Each row comes from the steps of one walk. Every step used is in the known rows, and no mark comes twice. Write the walk behind each row, first mark first.
Known rows
T W Y Q: [ 2.71 -0.24 -0.76  1.90  1.55  0.07 -1.01 -0.08 -0.19  0.34  1.89 -0.86
  0.41  3.49 -3.97  1.18 -3.11  0.25  1.41  0.76  3.74 -2.53 -1.47  0.42
 -0.26]
Z P A: [-2.57  1.99  4.10 -1.75 -1.43 -1.87  5.61 -0.48 -1.91 -2.19  1.93  0.59
 -2.62 -0.60  0.85 -1.17  1.58 -3.83 -3.93  1.62  2.53  0.10  0.51  0.88
 -1.13]
T W: [-0.90 -0.72  0.51  0.94 -0.01  2.47  0.25 -2.90  1.02 -2.18  3.66  1.03
 -0.69  1.76 -2.34  1.33 -2.09 -0.98  0.68  0.62  2.85  2.39 -1.42  1.08
 -0.02]
T P: [-0.95  1.61  3.01 -0.73  0.64 -0.08  1.19 -0.89  0.16 -2.12  2.99  1.66
 -0.32  0.41  0.98 -1.71  0.67 -1.93 -1.98  2.64  3.21  1.68 -0.97  1.57
 -1.32]
Z P A Q Y: [ 0.19  2.28  1.33 -2.09 -0.88 -2.23  3.24  0.15 -2.59  0.24 -2.08  0.55
 -0.90 -2.60  2.56 -0.54  2.48 -3.39 -5.07  2.01  2.42 -1.32  4.32  0.81
 -0.98]
Q Y W: [ 1.74 -0.88 -1.39  0.95  0.35  0.47 -0.65 -1.08  0.60  0.07  0.57  1.33
 -1.38  1.27  0.20 -0.88  0.88 -0.49 -0.34  0.69  0.69  2.35 -1.57  0.62
  1.02]
L E: [-2.59 -0.38  0.75  1.35  0.92  0.95  1.91 -0.31 -0.89 -1.46 -0.49  1.35
  0.10 -1.66 -1.39 -0.32  0.60 -1.83 -0.64 -0.93  0.52  3.55 -2.45  0.53
 -1.45]
A Q Y W E L: [ 1.21 -2.19 -1.04  1.88 -0.32 -0.31 -3.21 -1.05  0.73  5.17 -1.86 -0.03
 -1.77 -0.19  0.62  0.08 -0.97  4.07  0.83 -1.43 -1.46 -0.08  2.43  1.07
  0.46]
T W E L C: [-4.03 -2.75  0.74  2.85 -1.61  0.75 -0.66 -1.68  3.65 -0.24  3.68 -0.58
 -4.16  3.43 -0.19  0.07 -3.97  4.84  1.85 -3.39  0.29 -0.01  0.08  1.29
  0.23]
W T: [-1.26  3.74  1.76  2.77 -0.57 -0.25  0.41 -0.19  0.89 -1.17  2.84  1.18
 -0.57  1.15 -0.99 -1.58 -1.72 -4.51  3.72  1.19 -0.52  1.76 -3.27 -0.53
 -0.60]
L E W T P: [ 1.68 -0.95  2.55 -1.35  0.86 -0.24 -1.13  0.37  2.17  2.57  3.95  2.61
  2.18 -1.82 -2.74 -0.02 -0.78 -2.54  3.91  2.29 -0.13  0.61 -4.84  1.98
  0.06]
Y Q A L: [-0.56  3.45 -2.70 -0.30 -0.26 -0.20  0.86  1.30 -1.06 -2.55 -2.87 -3.30
  1.35  2.43  2.14 -0.92  0.91  0.31 -3.01 -2.59 -1.58  2.76  0.44 -2.16
  0.13]
E W: [-0.35 -1.17  0.29 -0.90 -0.24  2.95  0.32 -1.61  1.33 -1.16  2.75  2.36
 -1.04  0.38 -2.73  0.51 -0.45 -2.80  1.61  1.76  0.15  3.25 -0.42  0.28
 -0.82]
Z P A Q: [-1.92  3.12  3.09 -0.94  0.02 -1.35  3.91 -0.96 -3.71 -0.63 -0.67 -0.36
 -1.00 -3.16  1.50  0.09  1.03 -3.90 -4.84  1.90  1.54 -1.38  3.91 -0.20
 -1.60]
Y W T: [ 0.63  1.99  1.30  3.68  0.63 -0.21 -1.15 -1.10  0.87  0.40  3.63  0.23
 -0.67  1.32 -1.30 -0.78 -2.18 -2.34  4.11  0.82 -1.57  0.89 -4.42 -0.97
  0.96]
T P A Q Y: [ 0.68  0.61  0.91 -1.73  0.48 -0.98  0.26 -0.65 -1.05  0.00 -2.47  0.65
  1.54 -2.58  3.53 -0.25  2.62 -1.18 -3.79  2.74  3.10 -2.41  4.21  2.05
 -1.15]
Z P: [-1.34  3.31  3.34 -1.40 -0.69 -1.28  4.34 -0.41 -1.46 -1.69  3.23  1.59
 -2.84  0.32 -0.27 -1.83  0.60 -4.05 -3.27  1.70  2.42  2.79 -0.96  0.73
 -0.94]
L E W Y Q A: [ 4.73 -1.55 -3.80 -1.27  0.57  0.77 -0.93  2.23 -2.06  3.19 -2.06 -0.41
  1.63  0.05 -3.93  1.66 -0.88 -0.23 -0.15 -0.35 -0.25 -0.48 -1.90 -0.12
  0.19]
E L: [-4.02  2.41  1.11  0.14 -1.17 -0.39  0.92 -1.29  0.99 -1.32  1.15  2.54
 -3.28  1.81  0.80 -0.92  1.66  1.07  0.95 -0.39  0.11  5.33 -0.91 -0.77
 -0.12]
A Q Y W: [ 2.04  0.23 -2.08  1.74  1.66  0.94 -2.09 -1.48 -0.84  1.64 -1.76  0.40
  0.11 -1.41  0.67  0.10  0.41 -0.20 -1.19  0.84 -0.06  0.78  1.98 -0.23
  0.46]
P A Q Y: [-0.69  0.45 -0.94  0.64 -0.30  0.41  0.50 -0.77 -1.45 -0.73 -4.23  0.14
  0.38 -2.38  2.20  0.23  1.77 -2.17 -2.01  0.92  0.97 -0.72  4.52  0.19
 -1.26]
W Y Q A L: [ 1.61  4.10 -3.56 -0.77 -0.51 -0.48 -0.40  2.67 -1.75 -2.08 -2.68 -2.21
  1.14  2.85  1.36 -0.67  0.36  2.22 -1.20 -1.59 -0.91  0.08  0.05 -2.86
  0.99]
P A: [-3.54  0.38  1.53  1.04 -0.79  0.82  2.75 -1.10 -0.92 -3.48 -0.10  0.21
 -1.13 -0.21  0.72 -0.40  0.80 -2.62 -0.78  0.72  0.97  0.45  0.58 -0.05
 -1.57]

Which walk is each row?
[ 1.06 -1.50 -3.90 -2.53  0.51  1.19 -0.43  1.53 -0.31  0.71 -3.07 -1.95
  3.17 -0.28 -1.08  1.51  1.31  1.30 -1.24 -3.08 -3.06  3.16 -0.78 -1.46
  0.76]
Y Q A L E W
[ 1.83 -0.53 -0.71 -1.15 -0.57  2.51 -0.89 -0.14  0.81 -0.55  2.87  3.54
 -1.28  0.61 -3.64  0.68 -0.79 -1.01  3.40  2.65  0.77  0.47 -1.01 -0.73
  0.15]
E W Y
[-4.46  0.74  2.82 -3.54 -0.66 -2.30  4.86  1.04 -1.54 -3.10 -0.92 -0.05
  0.14 -2.82  2.16 -0.48  3.87  0.24 -3.07 -1.78 -0.64  1.44 -0.65 -0.78
  0.08]
Z P A L E
[-1.49 -2.67  1.71  2.41 -0.83  0.24 -1.10 -1.53  1.33  2.46  2.19  0.11
 -3.22  2.31 -0.99 -0.62 -1.98  3.51  2.02 -1.67 -1.61  1.24 -1.62  1.02
  0.39]
Y W E L
[ 2.82 -2.66 -1.25  0.23  2.02  0.40 -0.80  2.00 -0.74  2.60 -0.66  0.55
  1.42 -0.29 -5.49  0.96 -0.53 -0.69  1.77  0.34  0.38 -1.55 -1.86  0.04
 -1.07]
L E W Y Q
[ 1.93  0.97 -0.95 -4.32 -0.99  0.23 -2.04  1.30  2.16  0.90  1.49  1.25
  3.66 -1.30  0.91  0.83  0.45  1.10  2.72 -0.09 -3.05  2.32 -4.27 -0.25
  2.39]
Q A L E W T P
[ 1.37  1.54 -5.06 -1.10 -0.40  0.56 -1.58  2.98  0.83 -2.27 -1.40 -2.41
 -0.28  2.65  1.22  0.13 -0.24  3.83  0.01 -2.38 -2.96 -1.32  1.57 -4.37
  1.82]
E W Y Q A L C
[-0.54  3.43  3.41  1.12  0.89 -1.49 -0.39 -0.42 -0.86  0.61  0.42 -0.45
  2.06 -2.69  2.06 -0.35 -0.69 -3.31  0.94  3.10  0.48 -3.94  1.44  0.36
 -1.14]
W T P A Q
[ 0.11 -3.54 -0.34  1.57 -0.92 -0.74 -2.27 -1.25 -0.10  4.55 -3.25 -1.01
 -1.45 -1.00  1.78  0.79 -0.01  3.94  0.45 -1.35 -1.56 -2.52  3.53  1.49
  0.55]
P A Q Y W E L
[-0.18 -3.63  1.59  2.58 -0.91  2.74 -0.12 -2.24  1.63  0.01  3.94 -0.27
 -0.67  2.00 -3.64  0.65 -5.47 -0.48  1.46 -0.54  2.28 -0.55 -1.05  3.55
 -1.10]
T W E
[ 0.87 -1.66  0.70 -4.75  0.85 -2.82  2.31  3.55 -1.29  1.05 -1.01 -0.69
  1.50 -1.54 -1.89  1.13  2.79  1.40 -0.69 -0.44 -0.71 -3.66 -0.29 -1.19
  0.60]
Z P A L E W Y Q
[ 3.07 -2.88 -1.00  3.23  0.77  1.36 -2.61 -0.80 -0.43  3.65 -1.56 -1.13
  0.31 -1.35 -0.79 -0.29 -2.70  0.32 -0.63 -0.35 -0.71 -2.19  2.44  1.99
 -0.70]
A Q Y W E
[ 3.47  1.30 -4.45 -2.77 -0.72  0.98 -1.87  2.27 -0.05 -0.36 -1.34 -1.01
  1.34  2.40 -0.81  1.16  0.26  2.03  0.85 -0.63 -1.84  0.27  0.17 -2.77
  1.55]
E W Y Q A L
[-5.84  1.20  1.94 -1.15 -0.16 -1.19  1.97  0.30  1.77 -6.67  0.29 -1.54
 -0.26 -0.01  6.38 -1.97  2.81  2.98 -2.37 -1.04 -0.23 -1.47  2.20 -2.01
  0.23]
T P A L C
[-7.15  1.35  0.09  1.14 -0.89  0.30  2.29  0.16  1.25 -7.58 -1.09 -1.63
 -1.31  0.24  4.79 -1.52  2.29  2.23 -0.85 -2.93 -2.29  0.17  2.57 -3.64
  0.15]
P A L C
[-3.20 -0.80  2.23  1.67 -2.09  0.06  0.38 -0.78  1.44  0.74  1.24  1.01
 -3.22  2.03 -0.69 -1.29 -1.48  1.57  1.65 -1.59 -0.27  2.30 -0.35  1.67
 -1.41]
W E L
[ 0.99  2.57 -1.69  1.13 -0.07 -0.15  1.49  0.46 -2.28 -0.15 -1.98 -2.53
  0.19  2.31 -0.22 -0.93 -0.74 -2.97 -3.82 -0.75  0.88  1.86  0.00 -0.12
 -1.03]
Y Q A
[-1.58 -2.98 -0.83  3.11 -1.22 -1.23 -1.40 -0.19  3.20  1.58  0.51 -0.47
 -4.65  3.03  2.27 -2.09 -0.88  5.71  0.88 -3.46 -1.44  0.02  0.20  0.60
  1.30]
Q Y W E L C
[ 0.57 -2.49  3.08 -1.89  0.23 -0.76 -0.08  0.31  1.60  1.82  2.62  1.66
  2.51 -2.56 -1.80  0.79  0.12 -2.65  3.50  2.38 -0.09 -2.04 -3.40  2.04
  0.00]
L E W T P A
[ 4.51  2.18  0.51  1.16  1.93 -1.78 -3.75 -0.37  0.67  3.87  1.03  0.48
  1.99 -1.09  1.59 -0.86 -0.67 -1.17  1.27  2.98  0.19 -2.09 -0.68  0.85
  1.31]
A Q Y W T P
[ 2.35 -1.32  0.40 -0.89  1.77 -0.90 -1.41 -1.39 -1.23  1.68 -1.62 -0.32
  1.29 -2.39  3.29  0.29  2.11  0.56 -3.14  2.65  2.02 -3.25  3.21  1.34
  0.49]
T P A Q Y W
[ 2.00  0.78 -0.71  2.76  0.49 -1.03 -2.40 -0.82 -0.52  2.62 -2.00 -0.99
  1.30 -1.72  1.37  0.61 -0.46 -1.80  2.44  1.35 -1.65 -3.02  0.82 -0.71
  1.33]
P A Q Y W T
[-1.25 -3.10 -1.03 -3.14 -0.43  1.52 -0.38  1.36  0.67 -2.08 -1.45  1.94
  1.71 -2.53 -1.17  2.18  2.50  3.07  3.75 -0.60 -2.20 -0.76 -0.68 -2.29
  1.14]
P A L E W Y
[ 1.43 -1.94 -2.11 -1.64  1.81  0.33 -1.65  2.75  0.54  0.42 -1.91  0.02
  2.69 -0.38 -3.25  1.13  1.08  2.41  2.99 -1.61 -2.00 -0.52 -1.50 -2.10
  0.36]
A L E W Y Q
[ 2.75 -0.08 -4.43 -1.06  0.69  0.15 -1.73  1.59 -1.02 -0.05 -2.22 -2.41
  3.29  1.44 -1.38  2.57 -1.08  4.65 -0.13 -3.30  0.08 -0.39 -2.36 -1.05
  2.30]
T W Y Q A L E
[ 1.63 -4.42 -0.31  2.75  0.14  0.88 -1.43 -0.88 -1.10  3.04 -2.90 -2.22
  0.47 -2.15  0.32  0.48 -1.73  0.20 -1.05 -0.17 -0.60 -4.62  3.96  2.19
 -0.86]
P A Q Y W E
